Known rows, with every step that occurs:
rade votu golis kubi duvub: 8	-1	-3	0	8	-4	3	4	-6	4	-2	-1	-3	14	8	-2	-1	4	-3	-5	5	3	-11	-6	9	-34	-9	-9	-13	13	1	-17	9	2	1	7	12	-1
golis limobo: 6	-1	4	-2	5	-7	-4	5	-6	3	-4	-9	-5	8	-1	-7	-7	3	-11	3	6	2	-4	-9	0	-6	-3	-5	-9	7	6	-17	4	-1	-4	1	8	-4
votu vesa gome: 10	-17	-2	-2	3	-9	-4	1	-10	1	-2	-4	-12	6	-9	-7	-7	5	-10	4	3	3	-4	-9	3	-11	-1	1	-11	17	3	-5	7	-7	2	-3	12	2
golis kubi vuluk votu rade limobo: 11	-4	4	0	1	-9	-6	6	-7	4	8	-1	-2	14	-1	-15	-2	3	1	2	11	4	-10	-6	-12	-26	0	-12	-8	17	5	-14	4	-4	-5	5	7	3
limobo golis votu rade kubi duvub: 3	-8	9	6	13	-3	-1	3	-15	7	8	1	1	12	-2	-13	-2	10	7	-6	20	8	-12	-7	-3	-24	-4	-5	-6	14	-1	8	9	-9	2	7	14	-4
vesa votu rade limobo: 2	-9	1	3	11	-7	-1	3	-7	-2	6	-5	-6	11	3	-6	-5	4	-9	2	10	5	6	-8	-5	-17	-4	-8	-6	8	3	2	4	-9	5	-1	8	7
vuluk limobo rade votu: 6	-4	0	4	15	0	-8	1	-5	-1	5	0	5	10	-4	-23	-4	4	-8	0	8	2	5	-7	-4	-11	-12	-14	-13	15	2	-14	6	-2	0	2	7	-3
votu rade kubi golis limobo duvub gome vesa: 2	-12	2	4	3	-8	-10	6	-6	11	6	-8	-5	-1	3	-8	-4	3	-3	0	10	8	-23	-9	5	-14	-3	-16	0	5	7	-12	9	-11	3	-6	12	-7
gome vesa votu golis kubi: 5	0	-5	5	3	-11	5	4	-10	5	-7	-4	-12	9	8	-7	-4	5	-14	-2	5	4	9	-7	10	-29	-5	-17	-7	11	0	-5	4	-9	1	1	14	8
limobo vuluk votu: 9	-3	-7	-1	1	-4	-13	5	-12	-1	0	-5	0	7	-9	-13	-4	2	3	-4	8	5	-7	-7	10	-7	-5	-11	-12	18	5	-11	2	-3	-1	0	8	0
duvub limobo vuluk: 8	-1	7	-7	12	-6	-11	5	-5	-4	2	-2	3	1	-9	-5	-8	4	-3	-3	6	3	-15	-10	-3	0	-2	-7	-10	8	8	-6	4	-1	-5	-1	8	1
vesa gome: 6	-15	3	2	3	-8	-3	4	-12	5	-5	-2	-9	7	-7	-3	-5	5	-8	5	7	2	-2	-9	5	-7	2	0	-11	14	5	-8	10	-2	1	-2	9	0
kubi rade votu vuluk limobo: 10	-7	7	-8	21	2	-7	0	-9	1	0	3	8	12	-1	-20	1	9	-7	3	0	0	6	-5	-11	-12	-4	-13	-18	9	1	-13	4	-3	2	6	5	3
rade votu vuluk limobo golis kubi duvub: 11	-12	11	-3	15	-1	-7	-1	-6	-4	12	0	3	16	-3	-21	1	8	-1	0	4	0	-8	-6	-9	-27	4	-3	-13	9	-5	-14	6	2	-3	11	10	-2
golis votu: 6	-1	1	-1	11	-3	0	5	-11	5	-3	-1	-2	9	1	-11	-6	5	0	-1	10	5	-4	-7	6	-8	-4	-4	-13	11	2	-11	4	-4	2	2	11	-2
kubi vuluk: 7	-2	9	-3	1	-3	-7	3	-11	6	-10	-1	1	8	-6	-12	-6	3	-1	3	7	3	2	-7	1	-20	1	-2	-8	15	6	-22	4	0	0	4	10	1
limobo rade kubi duvub gome: -4	-8	1	10	12	-4	1	1	-7	6	1	1	-4	3	-1	-6	-2	4	-5	-6	14	7	-17	-8	8	-23	-12	-1	-5	16	4	0	12	-6	-3	1	16	-7
kubi duvub: 3	-7	3	1	-1	-3	-3	2	-10	-1	-8	-4	-2	9	0	-1	-5	5	-3	-2	6	5	-7	-7	10	-21	-8	4	-9	12	3	-10	5	-2	3	4	12	-4
gome vesa votu golis kubi rade limobo: 0	4	-6	0	7	-14	12	3	-7	9	-7	-5	-11	12	9	-6	0	5	-21	0	4	6	9	-4	-3	-29	-8	-23	-7	9	4	3	4	-15	2	3	15	7
limobo duvub gome: 1	-12	3	8	5	-2	-7	5	-8	3	0	-6	-5	1	0	-7	-5	5	0	1	9	5	-18	-10	15	-8	0	1	-8	10	7	-17	10	-4	4	-3	14	-6
golis kubi duvub gome vesa votu rade: 4	-13	0	7	3	-7	-2	2	-8	3	2	1	-7	5	13	-1	-3	7	-5	-7	3	5	-12	-8	7	-39	-6	-3	-2	11	0	11	6	-7	-5	3	16	5
vuluk kubi golis votu: 9	-2	-5	-4	24	-5	1	6	-15	8	9	-5	2	7	-1	-11	-4	8	4	-4	12	5	-11	-4	7	-16	-2	-12	-8	9	1	-20	8	-3	5	4	16	-5
vuluk limobo rade votu golis: 6	0	-4	3	18	-1	-5	2	-7	2	3	-3	2	11	-2	-21	-3	2	-8	0	10	3	2	-7	1	-18	-13	-22	-15	18	2	-15	8	-3	4	1	8	-1
vuluk kubi duvub gome vesa votu rade: 7	-18	-6	4	7	-4	-8	0	-13	9	8	-4	-1	1	9	-5	0	8	-3	-8	9	5	-3	-6	8	-40	-8	-7	-1	11	1	10	7	-10	2	3	16	3
golis limobo duvub gome vesa votu vuluk kubi: 8	-15	-6	-5	6	-4	-11	1	-9	10	10	-10	-3	-3	5	-16	-2	7	-8	2	5	1	-8	-8	1	-19	3	-5	-3	-1	3	-11	4	-8	2	0	15	3
gome vesa votu golis kubi vuluk limobo: 12	1	4	0	3	-8	-5	1	-6	8	0	-1	-5	10	2	-14	-3	1	-13	3	3	1	16	-4	-1	-33	2	-16	-6	13	1	-17	0	-6	1	7	15	7
kubi duvub limobo golis votu vuluk: 7	-10	9	-11	16	-3	-3	2	-13	-3	3	-2	5	6	-1	-13	-4	12	9	-3	10	4	-27	-9	-9	-18	2	3	-12	4	0	1	3	-1	-3	8	11	-1
golis limobo duvub gome vesa: 3	-9	-2	1	-9	-6	-11	4	-4	10	-4	-12	-6	-1	3	-10	-5	1	-9	2	5	5	-14	-11	9	-10	-3	-5	-6	5	8	-16	5	-7	-1	-4	12	-7
rade kubi duvub gome vesa: 0	-14	0	6	-4	-7	-5	0	-6	13	-3	-3	-6	2	4	-3	0	-1	-7	-6	8	7	-2	-6	14	-25	-7	-4	-7	11	4	-3	6	-9	-1	0	14	-7
gome vesa votu rade kubi duvub limobo: 4	-13	6	4	3	-9	-5	1	-7	1	7	2	1	2	8	1	-4	9	-7	-6	9	5	2	-7	-6	-26	-11	-10	-2	5	1	14	0	-10	2	2	9	5
gome vesa votu vuluk limobo golis: 7	-15	5	-1	5	-5	-10	-3	-13	-2	3	-7	-3	8	-5	-26	-2	8	-9	3	6	2	19	-6	-4	-19	4	-11	-8	6	-3	-2	-1	-10	3	3	10	6
golis limobo vuluk kubi: 12	3	0	-9	12	-6	-12	4	-6	8	9	-8	2	5	-11	-12	-5	2	-9	-1	8	1	-9	-8	-5	-5	-1	-10	-6	9	7	-14	7	-2	-5	2	12	-3
rade limobo golis votu: 0	-4	1	-1	12	-7	3	3	-9	7	6	-10	-4	13	-5	-19	-4	2	-2	0	17	7	-4	-6	-4	-10	2	-8	-11	9	3	-7	6	-8	0	2	11	-4
gome vesa votu vuluk limobo: 9	-13	2	-4	2	-4	-10	-2	-9	-2	-1	-3	-3	6	1	-18	-3	5	-12	4	0	1	20	-6	-2	-15	-1	-8	-11	5	-2	-6	-3	-8	5	1	9	8
vesa votu golis limobo duvub kubi vuluk: 8	1	0	1	11	-4	-2	7	-6	12	3	-9	0	5	6	-2	-8	1	-2	8	11	1	-7	-9	-5	-29	0	-6	0	5	6	-22	6	0	4	7	17	2
rade limobo duvub gome vesa votu golis kubi: -1	-8	-9	7	1	-11	3	4	-1	9	6	-10	-15	4	10	-6	-1	-1	-12	1	8	6	-8	-7	10	-25	-1	-13	-5	6	5	-9	7	-12	6	-3	18	2

Rows:
10	-2	-5	-2	-1	-5	-8	5	-16	9	-8	-6	-2	10	-2	-13	-2	2	6	0	11	5	-2	-5	10	-29	-3	-14	-12	22	6	-24	2	-1	2	4	9	2
kubi vuluk votu golis
3	-16	-2	9	0	-3	-13	0	-4	3	8	-8	-4	0	3	-13	-4	2	-9	1	4	4	4	-7	12	-13	-1	-6	-6	6	2	-12	2	-9	8	-2	15	-2
vuluk limobo duvub gome vesa votu
7	-7	-2	3	12	-10	-6	8	-12	4	12	-7	-3	10	0	-7	-4	5	1	-2	12	6	-14	-7	0	-14	-6	-21	-6	12	4	-14	4	-4	-1	0	5	-4
vuluk votu rade kubi golis limobo
16	-17	-7	-6	-5	-8	-13	1	-14	5	0	-3	-6	7	-11	-14	-5	4	1	4	3	3	-6	-6	1	-23	0	-1	-11	25	4	-15	2	-4	0	1	10	4
kubi vuluk votu vesa gome
3	2	-8	3	9	-8	5	7	-8	13	-6	-10	-1	4	12	-2	-6	7	-13	4	8	4	-2	-8	-3	-26	-12	-20	-1	3	5	-1	6	-12	5	3	18	2
gome vesa votu golis limobo duvub kubi rade
1	-4	8	5	10	-13	5	4	-5	2	8	-9	-9	15	-7	-15	-3	4	-10	2	13	4	-6	-7	-6	-14	5	-9	-7	10	3	-10	10	-7	-6	3	12	-4
rade limobo golis kubi
-2	-12	-9	7	2	-7	1	-1	-8	14	-1	-5	-11	3	11	1	1	-1	-8	-7	9	8	5	-5	20	-37	-8	-11	-6	12	2	1	5	-10	4	1	17	1
rade kubi duvub gome vesa votu golis
9	-4	16	3	9	-4	-10	0	-4	10	8	2	2	9	-10	-15	-2	0	-7	5	9	1	14	-4	-7	-12	4	-8	-8	14	4	-24	3	-3	2	6	11	-4
rade kubi vuluk limobo
1	6	0	4	13	-9	4	5	-7	9	-2	-6	-8	8	-3	-11	-5	3	-15	2	15	5	-6	-9	-3	-13	-11	-18	-7	14	6	-8	10	-8	-2	-2	11	-3
votu golis limobo rade kubi
7	-7	2	-1	21	1	1	5	-9	5	-2	3	11	8	5	-12	-2	11	2	4	6	1	-11	-7	-11	-18	-7	-9	-10	5	2	-10	11	-3	5	6	11	1
limobo duvub kubi rade votu vuluk
13	-2	-3	-5	3	-4	-18	7	-10	-1	5	-6	1	8	-6	-13	-6	3	1	-3	8	5	-18	-10	-3	-7	-6	-15	-9	15	6	-4	3	-3	-6	-1	4	2
golis limobo vuluk votu rade
3	-10	10	7	4	-4	-4	3	-10	2	1	2	-2	10	0	-1	-2	7	-2	-3	13	6	-6	-7	1	-22	-9	-3	-5	14	2	2	9	-7	5	3	11	-3
votu rade kubi duvub
4	-8	12	8	11	-6	-3	5	-10	4	3	2	-3	9	-3	-8	-3	7	-5	-1	14	5	2	-8	-2	-11	-4	-11	-7	13	3	-1	9	-8	3	-1	8	0
votu rade kubi
0	4	-2	2	21	-11	15	4	-6	4	0	-4	-10	15	7	-2	-1	7	-17	1	5	5	0	-5	-3	-24	-5	-17	-8	10	4	-1	8	-10	1	5	15	6
vesa votu golis kubi rade limobo
10	-10	-11	1	1	-7	-7	2	-12	-4	2	-8	-6	9	-4	-14	-6	5	-2	-3	5	5	-3	-7	10	-17	-9	-9	-13	20	1	-12	0	-8	2	-1	10	0
vuluk votu vesa
-1	2	7	4	7	-9	6	6	-3	1	-1	-4	-4	12	-2	-7	-3	10	-12	4	7	5	-16	-7	-8	-9	-5	-6	-6	8	7	-11	10	-10	4	3	15	-5
golis kubi rade limobo duvub
6	-8	8	4	-2	-6	-9	1	-12	11	-3	5	0	6	1	-14	-4	5	-6	0	9	4	20	-5	-6	-32	-3	-13	-1	13	2	0	1	-11	3	3	9	9
gome vesa votu rade kubi vuluk
4	-6	4	10	9	-5	-1	7	-6	4	3	-6	2	5	1	-3	-8	5	0	4	13	3	-10	-9	2	-11	-5	-2	-4	6	3	-15	11	-3	6	1	16	-6
limobo duvub kubi
8	-11	7	1	-9	-1	-20	0	-4	11	0	-5	2	-1	-4	-19	-3	-1	-2	4	5	4	-3	-6	5	-17	3	-4	-6	11	7	-25	3	-7	4	1	14	-6
kubi vuluk limobo duvub gome vesa
8	-17	1	-8	10	-8	-7	-3	-16	1	10	-8	4	1	0	-15	-1	15	-2	-4	9	2	-3	-6	-9	-33	0	-6	-2	2	-2	7	2	-7	-1	8	14	5
gome vesa votu vuluk kubi duvub limobo golis
6	-8	9	6	2	-2	-12	3	-5	-3	6	-7	0	7	-7	-13	-5	6	-5	5	8	3	-3	-7	4	-1	-2	-2	-9	9	3	-22	5	-5	10	1	12	-7
vuluk limobo duvub
0	-14	-6	9	-3	-4	-8	2	-9	5	-2	-7	-6	-1	6	-9	-5	5	-6	-1	6	6	-1	-8	17	-19	-3	-3	-4	7	4	-7	4	-10	6	-3	14	1
limobo duvub gome vesa votu
3	-1	4	5	23	-6	9	6	-10	9	-6	-1	4	9	3	-2	-5	8	-6	1	9	3	-3	-7	-5	-16	-9	-12	-7	10	5	-2	11	-5	-3	5	15	-3
duvub kubi rade
-2	-3	3	8	5	-5	2	2	-9	2	-4	1	-2	7	-5	-8	-4	7	-7	-3	14	6	-7	-7	2	-21	-16	-2	-4	16	3	-1	9	-7	2	3	14	-6
limobo rade kubi duvub
12	-20	-12	0	-1	-10	-8	2	-14	0	3	-6	-11	8	-8	-10	-5	5	-4	1	4	4	-6	-8	7	-13	-4	-4	-14	22	2	-7	4	-7	1	-3	10	2
vuluk votu vesa gome
2	5	1	5	23	-8	14	6	-13	3	-6	0	-7	13	7	-2	-3	13	-13	-1	4	4	-2	-6	4	-26	-5	-16	-8	14	2	-1	8	-7	0	6	16	8
vesa votu golis kubi rade
6	3	4	4	12	-9	6	7	-9	4	-5	-3	-10	12	2	-5	-4	5	-8	0	8	3	-8	-8	8	-19	-1	-12	-11	14	3	-14	10	-4	-1	2	14	1
votu golis kubi
4	1	-8	-5	17	-4	-2	5	-8	0	-2	-6	2	9	-1	-15	-8	4	-6	-1	6	3	-15	-8	-2	-17	-13	-16	-8	9	5	-21	7	2	-4	0	6	-3
kubi golis limobo rade votu
18	-13	-4	-3	-1	-12	-7	3	-11	5	4	1	-9	10	-9	-13	-5	6	-2	3	2	2	-12	-6	-3	-26	3	-2	-10	24	2	-16	4	-3	-6	4	13	4
golis kubi vuluk votu vesa gome
3	0	7	5	22	-6	6	4	-13	5	0	1	2	16	-2	-19	-1	14	-6	-3	7	3	-4	-6	-7	-23	-2	-18	-10	15	2	-6	11	-4	-8	9	10	-1
limobo golis kubi rade votu
5	0	-4	-1	12	-7	1	4	-9	4	-1	-11	-9	10	5	-3	-7	2	-12	2	6	2	3	-9	6	-18	-3	-11	-9	8	4	-12	3	-3	1	2	10	5
vesa votu golis limobo
11	-11	-16	-6	15	-13	-2	3	-5	8	10	-5	-3	7	-10	-6	-3	-1	-6	2	6	6	-16	-6	-13	-12	-8	-14	-10	18	6	10	7	-11	-3	-1	15	1
duvub kubi rade limobo vuluk votu vesa gome
8	3	1	-5	20	-3	-5	3	-13	8	0	-1	7	6	-11	-13	-2	10	-6	-4	7	4	-6	-6	-3	-11	-6	-15	-6	16	7	-2	11	-8	0	5	15	0
limobo vuluk kubi rade
2	-17	-2	10	-1	-3	-11	3	-11	3	0	-4	-4	0	8	-10	-5	8	-2	-1	8	6	-7	-10	11	-22	-5	-6	-2	8	3	3	6	-12	7	-4	13	5
limobo duvub gome vesa votu rade
11	4	-8	1	7	-8	-5	8	-10	2	1	-4	-6	10	-5	-10	-2	3	0	-5	9	5	-16	-8	11	-16	-3	-18	-13	20	4	-12	7	-3	-3	1	12	3
limobo vuluk votu golis kubi
3	-2	1	1	20	-6	4	6	-10	8	4	0	-3	9	-1	-8	-5	4	1	-3	12	7	-6	-4	7	-10	-3	-12	-9	9	1	-17	6	-5	5	1	13	-5
rade kubi golis votu
-2	-1	5	10	12	-7	3	3	-10	3	-2	1	-3	7	-7	-14	-5	7	-10	-1	15	5	0	-8	-1	-10	-11	-10	-6	16	3	-4	9	-9	0	-1	12	-3
limobo rade kubi
0	-1	2	2	21	-9	11	5	-4	10	0	-5	2	11	3	-1	-3	1	-10	3	10	5	-1	-6	-11	-14	-8	-13	-7	6	6	-2	10	-8	-1	3	14	-5
duvub kubi rade limobo
5	-4	8	-2	21	-7	0	5	-12	2	8	-5	3	6	-3	-15	-7	10	4	-3	14	4	-15	-9	-5	-7	2	-9	-11	7	3	-4	5	-3	-6	4	10	-3
duvub limobo golis votu
-1	-18	-7	2	-3	-6	-6	-1	-5	5	2	-7	-7	5	11	-2	-1	-1	-7	-4	7	8	-3	-7	5	-34	-9	-4	-4	7	4	11	3	-11	3	-1	12	3
kubi duvub gome vesa votu rade limobo
7	-18	5	-2	-3	-2	-17	0	-6	3	1	-6	-2	-1	-1	-20	-1	3	-4	4	3	3	-8	-8	5	-8	3	-3	-11	5	3	-15	4	-9	6	-4	12	-3
votu vuluk limobo duvub gome vesa
3	-6	-7	7	9	-11	5	3	-8	10	-2	-4	-14	5	12	-5	-2	2	-11	-4	4	4	0	-8	16	-31	-1	-16	-8	11	2	-3	7	-8	-4	-1	16	6
duvub gome vesa votu golis kubi
8	-7	-11	-8	10	-9	-11	2	-9	4	11	-8	0	4	-5	-13	-3	2	-6	-4	9	7	1	-4	-4	-24	-6	-23	1	7	4	3	5	-13	8	-2	13	7
gome vesa votu rade limobo vuluk kubi golis
5	-5	3	-10	20	-6	3	0	-11	7	2	-4	2	10	-5	-15	2	10	-11	4	8	3	-2	-4	-14	-14	-2	-11	-10	7	5	-5	9	-10	3	4	11	1
votu vuluk kubi rade limobo
1	2	-2	-3	13	-7	0	6	-10	-2	-7	-9	-3	6	-5	-11	-10	6	-8	2	7	4	-20	-10	0	-12	-10	-10	-4	10	7	-17	7	-2	-4	-2	10	-4
kubi golis limobo rade
4	-2	-8	1	-8	-7	-6	4	-8	6	-7	-14	-9	4	6	-8	-6	4	-13	3	6	4	2	-9	9	-19	-7	-12	-4	5	5	-12	1	-10	9	-2	12	3
gome vesa votu golis limobo duvub
